Each row comes from the steps of one walk. Every step used is in the known rows, and no mark comes twice. Write the walk behind each row, first mark first.
Known rows
dofedof > risuded > vemip: [ -9.7  42.5  -4.4  -1.9  35.1  10.8  26.5  -0.5  70.0  38.4   9.4 -29.4
  24.3 -24.5  -5.7  -4.0 -42.6]
dubetet > risuded > vemip: [-15.3  37.9  26.5  -6.0  27.3  10.6  27.2   7.2  41.3  32.6   0.7 -29.0
  30.9 -39.7 -14.4  -5.7 -19.3]
risuded > dofedof > tirab > gopez: [ 20.9   2.1  70.0   7.3  11.3 -19.0  35.5  14.1  14.5 -40.5 -12.7  51.5
  -6.9   8.1 -42.7  44.7  -3.5]
sagutog > gopez > vemip > dubetet: [ 11.2  -1.6 -67.9  11.9  17.2 -13.3 -44.0 -10.9 -18.0  33.0   4.8 -32.0
 -10.9   3.0  53.1 -42.6   5.9]
sagutog > gopez > vemip > risuded > dofedof: [ -2.7   4.5 -13.2 -49.0  25.1 -16.4 -34.9  -3.6 -36.1  23.7  12.0 -11.4
  -3.9  19.5  28.4 -32.8  62.6]
dubetet > risuded > dofedof: [ -3.5  14.7  65.9 -39.5 -12.4   5.0   7.7  -1.1  -8.7  -6.7   0.7   6.9
   7.8  35.2 -32.3  16.7  20.4]
sagutog > gopez > vemip > dubetet > risuded > dofedof: [-11.3   0.6 -12.0 -34.6 -31.5  21.8 -45.5 -13.0 -45.1  -2.4  -4.6 -22.6
 -12.8   6.8  29.1 -10.3  50.6]
risuded > dofedof > tirab: [  3.2   0.5  47.9   8.2   7.0 -12.7  26.8  -4.8  30.2  -9.4  -7.3  34.1
 -17.0  18.8 -17.2  27.5  -9.4]
dubetet > vemip > risuded > dofedof > tirab: [-17.6  -4.0   4.3  -1.5  10.7   3.3  37.9  -3.9  28.8  17.1   4.3   9.4
  -1.4 -31.0   3.3  18.7   8.8]
sagutog > gopez: [ 26.6  30.0  40.5  10.0  55.1 -27.5  14.8  11.6   7.7  40.4   0.3  -8.9
 -10.4  21.8  11.7 -13.1   7.1]
tirab > gopez > vemip > risuded: [ 17.7  -0.2 -55.5  -8.0  18.6 -23.0 -10.6   6.9 -18.8  13.9  14.5 -19.8
  20.3  12.9  -0.5 -32.3   4.1]
vemip > risuded: [ -1.3  -0.4  -3.8   5.9  30.8 -19.9  10.7  17.9  -6.1  38.4  22.1  -5.4
  14.7  21.9  -2.6 -32.8 -16.7]
sagutog > gopez > tirab: [ 22.8  -8.8  38.9  17.9  48.0 -10.4   0.2   1.8  -5.7  14.4  -6.9 -31.6
 -15.3   1.5  19.1 -23.7   8.9]
dofedof > tirab: [ 16.6   6.7  11.7  47.5  12.0 -12.0  42.2  -5.3  50.5  13.1  -7.6   8.8
 -13.7  15.0  -9.2  12.5 -45.9]
tirab > gopez > vemip > dubetet > risuded > dofedof: [ -4.5  -8.8  -5.8 -37.5 -40.2  15.0 -35.3  -4.6 -44.4 -38.1  -1.7   0.3
   8.4   8.7 -10.9   7.4  28.8]
vemip > dubetet > risuded: [-10.6  -4.9  -4.4  20.2 -32.5  22.9  -4.1   4.5 -15.2  10.1   3.5 -18.7
   5.9   9.6  -0.3  -8.2 -29.4]
risuded > dofedof > tirab > gopez > vemip > dubetet: [  6.2 -24.4 -44.7   7.6 -19.6  -5.9 -30.4  -8.7 -14.9 -35.8  -5.1  19.1
  -8.1  -9.6   9.9   4.7  -0.5]

Write each row's walk
[-22.5   4.4  -7.1  14.0  48.5 -11.5 -14.4  17.3  18.8  31.5  16.2   1.3
  24.9 -48.2  13.5 -28.5 -35.5]
risuded > vemip > dubetet
[-27.7  10.3 -33.0  17.1  12.7  21.4 -10.2   5.9  35.3  28.9  13.4 -18.9
  18.3 -38.6  17.9 -18.9 -53.2]
dofedof > risuded > vemip > dubetet
[-12.7  -4.6  41.8 -37.2  26.7 -21.1  -7.1  15.2 -25.5  11.4  20.7  24.5
  10.9  28.9 -14.3 -14.8  23.9]
vemip > risuded > dofedof
[ 13.7  -9.3 -65.5  21.4  -2.5  -7.7   6.6  -1.6   1.7   2.6   1.7 -14.2
   2.0  -4.6   6.7 -15.0 -11.1]
dofedof > tirab > gopez > vemip > risuded
[-15.6 -17.7 -34.4   7.9 -64.3  33.3 -15.0 -26.8  -1.2 -21.4 -14.6  -7.1
 -21.0  -1.0  17.6  12.6   1.1]
gopez > vemip > dubetet > risuded > dofedof > tirab
[ 19.2   5.4 -18.3 -12.1 -38.7  10.5   7.5 -20.0   7.2 -38.2 -20.3  -6.5
  -4.8   5.7 -17.7  28.0  16.0]
dubetet > risuded > dofedof > tirab > gopez > vemip
[-21.4 -18.5  26.1  19.9 -53.2  33.7   8.4  -6.5  -1.6 -23.0 -13.5  18.9
 -21.4  -0.9  -2.6  27.2 -10.9]
vemip > dubetet > risuded > dofedof > tirab
[ -2.4 -16.5  46.8  18.6 -45.2  23.9  13.5  14.1 -17.0 -53.5 -18.1  38.8
 -11.0 -13.1 -27.1  45.3  -6.2]
vemip > dubetet > risuded > dofedof > tirab > gopez
[  1.2  -1.1  28.3  -1.8  16.0  -4.5  46.4  14.4  14.6 -14.4  -2.7  27.6
   9.2 -43.1 -24.4  37.2  13.4]
dubetet > vemip > risuded > dofedof > tirab > gopez
[ 28.2   3.7 -20.1  -9.3   0.3 -20.5   1.4 -16.0  15.8 -31.0 -11.2  11.8
  -4.7   8.9 -14.7  19.5  11.0]
risuded > dofedof > tirab > gopez > vemip
[ 19.7 -10.7 -62.6   8.3   7.0 -21.9 -34.9  -0.4 -17.2  -7.4   8.4  -7.4
  12.4   1.6   9.0 -22.6 -17.2]
tirab > gopez > vemip > dubetet
[-21.4  -7.8  38.9 -24.7 -30.7  18.1 -19.0   3.7 -34.1 -14.5   4.3  12.3
   3.2  18.2 -11.4   6.8  11.4]
vemip > dubetet > risuded > dofedof
[  4.6 -11.6  52.7   8.7   3.3  -8.0  26.0  22.2  -7.8 -32.8  -4.6  47.9
  -4.7  -2.7 -30.2  29.1   2.1]
vemip > risuded > dofedof > tirab > gopez
[ -9.9 -13.8 -34.3  -4.2 -12.9  -0.3  -3.1 -16.8   7.2   0.9   0.5   4.5
 -14.7   9.8  15.2  -5.7  11.6]
gopez > vemip > risuded > dofedof > tirab
[  0.5   4.2 -58.6   9.9 -33.5  28.6 -31.1 -15.1 -27.2  22.6  -6.2 -54.4
  -8.8   0.3  41.7 -26.7   9.1]
sagutog > gopez > vemip > dubetet > risuded
